Known rows, with every step that occurs:
m > p > t > a > s > f: [-2.094  2.096 -1.106 -0.881  2.600  1.359 -1.802 -1.164 -0.822  0.371
  1.944 -0.788 -0.614  0.732 -0.708  2.291  3.488  4.883 -0.832  2.981]
s > f > m > p > t > a: [-4.301  2.012  0.284 -1.553 -0.309  0.858 -2.910 -0.833  0.138  0.845
  2.038  0.033 -0.440  1.063 -1.186  2.351  3.723  4.333 -0.213  2.070]
m > p > t > a > s: [-1.938  2.595 -1.258 -1.537  2.188  0.614 -0.541 -1.164 -1.325  0.097
  1.748 -0.298 -0.070  0.753 -0.386  1.385  2.495  3.886 -1.033  1.576]
a > m > p: [ 0.106  1.798 -2.220 -1.556 -0.278 -0.304 -3.249 -2.015 -1.753  2.037
  1.341  0.656  0.349  2.533 -1.093  2.580  1.316 -0.380  0.765  3.003]
s > f > m: [-3.656  2.214 -0.513 -0.532 -1.259  0.208 -1.665  0.238  1.000  1.158
  3.360 -0.391 -0.543  0.287 -1.489  2.709  1.861  2.500  0.048  1.651]
m > p: [-2.268  1.955 -1.414 -1.437  0.102  0.058 -1.432 -1.909 -2.386  0.838
  2.173 -0.292 -0.187  3.386 -0.856  3.100  2.256  0.625  0.227  4.126]
t > a: [-1.772  2.068 -0.071 -1.164 -0.242  0.887 -1.009  0.282  0.089  1.145
  2.896 -0.705  0.535  0.730 -1.520  1.558  0.957  2.238 -0.793 -0.360]
f > t: [-1.872  3.976 -1.406 -0.719  0.349  0.225 -0.989 -0.298 -0.566  0.334
  2.310 -0.627  0.265  3.961 -0.765  2.185  0.595  1.245 -0.125  1.771]
a > p > t: [-1.152  1.819 -1.279 -1.380  1.216 -0.224  0.086  0.309 -0.967  0.026
  1.357  0.462  0.232  2.708  0.253  2.885  1.538  0.151 -0.437  2.130]
s > f > t > a > m > p: [-0.793  2.265 -1.449 -1.309  0.682  1.525 -6.117 -1.948 -0.514  2.282
  0.803 -0.229  0.535  3.310 -2.099  2.861  1.644  2.761  0.268  3.500]
t > p > f: [-2.284  1.480 -0.542 -0.350  1.941 -0.710 -0.965  0.357  0.231 -0.593
  3.239 -0.811  1.174  3.037 -0.963  0.462  1.069  2.383  0.705 -1.023]
a > t > p: [-1.992  1.760 -0.025 -1.120  0.868 -0.205 -0.355  0.929 -1.992  0.928
  2.687 -0.958  0.624  4.833 -0.795  1.125  1.784  1.017 -0.923  0.022]
m > p > f > t > a > s: [-2.983  2.843 -1.446 -0.927  2.427  1.124 -2.287 -1.807  0.227 -1.143
  1.853 -1.416  0.724  2.634 -1.164  2.593  1.468  4.405  0.432  1.093]
a > m > p > t: [ 0.596  2.496 -1.994 -1.468  0.367 -0.554 -2.549 -1.587 -1.629  1.223
  0.790  1.125  0.132  3.184 -0.023  2.206  2.020 -0.074  0.795  2.310]
p > t > a > s: [-1.115  3.155 -0.916 -0.810  1.813  0.618  0.629  0.701  0.426  0.024
  2.560 -0.441  0.121 -0.634 -0.312  0.581  1.208  3.909 -1.394 -1.178]
f > m > p: [-4.216  2.259 -1.035 -1.915 -1.414 -0.477 -1.498 -1.652 -1.204  0.907
  2.451  0.257 -0.198  1.712 -1.250  2.486  2.058  1.513  0.099  3.160]
m > p > f > t > a: [-3.208  2.436 -0.365 -1.192  0.969  1.116 -3.183 -1.811  0.022 -0.797
  1.601 -1.161  0.893  4.694 -1.275  3.141  1.996  3.030  1.056  1.334]
m > p > t: [-1.763  2.649 -1.189 -1.327  0.737 -0.218 -0.790 -1.490 -2.242  0.064
  1.640  0.167 -0.352  4.032  0.168  2.576  3.049  0.945  0.257  3.332]
t > a > p > m: [-1.467  0.587 -0.977 -2.834  0.564  1.380 -2.878  0.288 -0.281  2.161
  2.434 -0.299  0.672  0.041 -1.154  3.682 -0.229  3.031 -0.568 -0.302]
t > a > p > f: [-2.294  0.207 -0.097 -1.211  0.820  0.954 -1.630  0.299  1.344 -0.405
  2.015 -0.686  1.238  1.402 -1.268  3.464  0.919  1.699  0.382 -0.285]
t > p: [-1.955  1.985 -0.959 -0.993  1.620 -0.725 -0.766  0.273 -1.413  0.915
  3.105 -0.341  0.843  2.523 -1.203 -0.493  0.770  2.174 -0.828  0.707]

Rows:
[-2.058  0.795 -0.490 -1.883  0.495  0.923 -1.444  0.191 -0.349  1.118
  1.826 -0.179  0.932  0.859 -1.524  2.653  0.635  1.382 -1.155  1.516]
t > a > p
[-2.122  2.721 -1.586 -1.280  2.599  0.698 -4.321  0.049 -0.821  1.829
  3.207 -1.071  0.251  3.716 -1.131  1.630  0.465  5.288 -0.041  0.896]
s > f > t > p > m
[-4.003  2.342 -0.685 -1.115 -0.321 -0.024 -2.111 -1.209 -0.651  0.462
  2.051  0.223 -0.965  2.238 -0.481  2.999  3.831  2.739  0.452  3.636]
s > f > m > p > t
[-2.562  1.645 -0.685 -1.218  1.471  1.862 -3.355 -0.108  0.166  1.008
  1.353 -0.841  0.641  2.826 -1.768  3.576  1.204  2.998 -0.937  3.542]
s > f > t > a > p
[-2.475  1.399 -0.980 -0.786  0.428  0.017 -1.706 -1.880 -0.753 -0.722
  2.326 -0.789  0.186  3.874 -0.614  3.900  2.612  0.818  1.764  2.135]
m > p > f
[-0.413  0.831 -0.840 -1.305 -0.001  0.573 -4.217 -1.612  0.684  0.862
  1.443 -0.045  1.190  1.816 -1.567  2.750  1.398  1.388  1.611 -0.313]
t > a > m > p > f
[-2.472  2.962 -0.024 -0.518  0.676  1.100 -1.897  0.173  1.817 -0.839
  2.395 -1.300  1.090  3.280 -1.210  2.406  0.676  3.038  0.754 -1.488]
p > f > t > a
[-2.106  1.469 -1.101 -2.170  1.517  2.350 -4.966  0.020  0.195  1.979
  1.977 -0.940  0.308  2.030 -1.359  4.663  0.275  4.555 -0.331  1.658]
s > f > t > a > p > m
[-2.389  3.427 -1.330 -1.009  2.163 -0.501 -1.518 -0.016 -1.381  0.562
  2.437 -0.494  1.113  4.580 -1.160 -0.369  0.305  2.804 -0.888  1.228]
f > t > p
[-3.946  2.890 -0.875 -1.946  0.658  0.100 -0.689 -0.856 -0.148  0.195
  1.969  0.293 -0.080 -0.883 -0.729  0.824  2.240  4.820 -1.124  0.498]
f > m > p > t > a > s
[-2.042  3.376 -1.227 -0.089  0.756  0.923 -2.265 -0.356 -0.141  0.676
  2.509 -1.116 -0.283  3.963 -1.050  3.185  1.638  2.201  0.105  3.187]
s > f > t
[ 1.045  2.549 -0.680 -1.167  0.152  0.276 -2.120  0.645  0.871  1.592
  1.531  0.767  0.849  0.454 -0.697  0.689  0.565  1.517 -0.197 -2.047]
p > t > a > m
[-1.565  2.478 -1.160 -0.937  1.296  0.893 -0.114  0.269  0.357  0.739
  3.057 -0.923  0.377 -1.299 -1.372  0.967  0.459  3.625 -1.457 -0.486]
t > a > s
[-1.922  2.047 -1.309 -2.834  1.068  1.633 -3.644  0.009 -0.210  1.716
  1.775 -0.481  0.872  2.095 -1.084  3.737 -0.698  3.543 -0.589  0.153]
f > t > a > p > m
[-3.389  2.594 -1.573 -0.298  0.159  0.178 -0.741  0.232  1.276  0.798
  3.635 -0.635 -0.754 -1.782 -1.397  2.089  1.403  3.816 -0.597  1.399]
a > s > f > m
[-3.848  2.923 -0.858 -1.800 -0.679 -0.758 -0.771 -1.210 -1.103  0.168
  1.885  0.707 -0.390  2.360 -0.172  2.024  2.804  1.849  0.221  2.221]
f > m > p > t
[-1.848  3.082 -2.663 -1.058  3.994  0.649 -3.441  0.038 -0.612  1.449
  3.366 -1.312  0.050  1.705 -1.032  1.062 -0.031  6.626 -0.627  0.804]
a > s > f > t > p > m
[-1.453  1.839 -1.399 -1.986  1.545 -0.253 -2.390  0.392 -1.300  1.973
  3.684 -0.423  0.561  1.741 -0.914  0.711 -0.106  3.691 -0.261 -1.041]
t > p > m
[-2.959  2.859 -1.367 -0.787  0.952  0.283 -2.430 -2.084 -0.724 -1.139
  1.676 -0.967  0.418  5.925 -0.561  3.860  2.004  1.475  1.756  2.915]
m > p > f > t
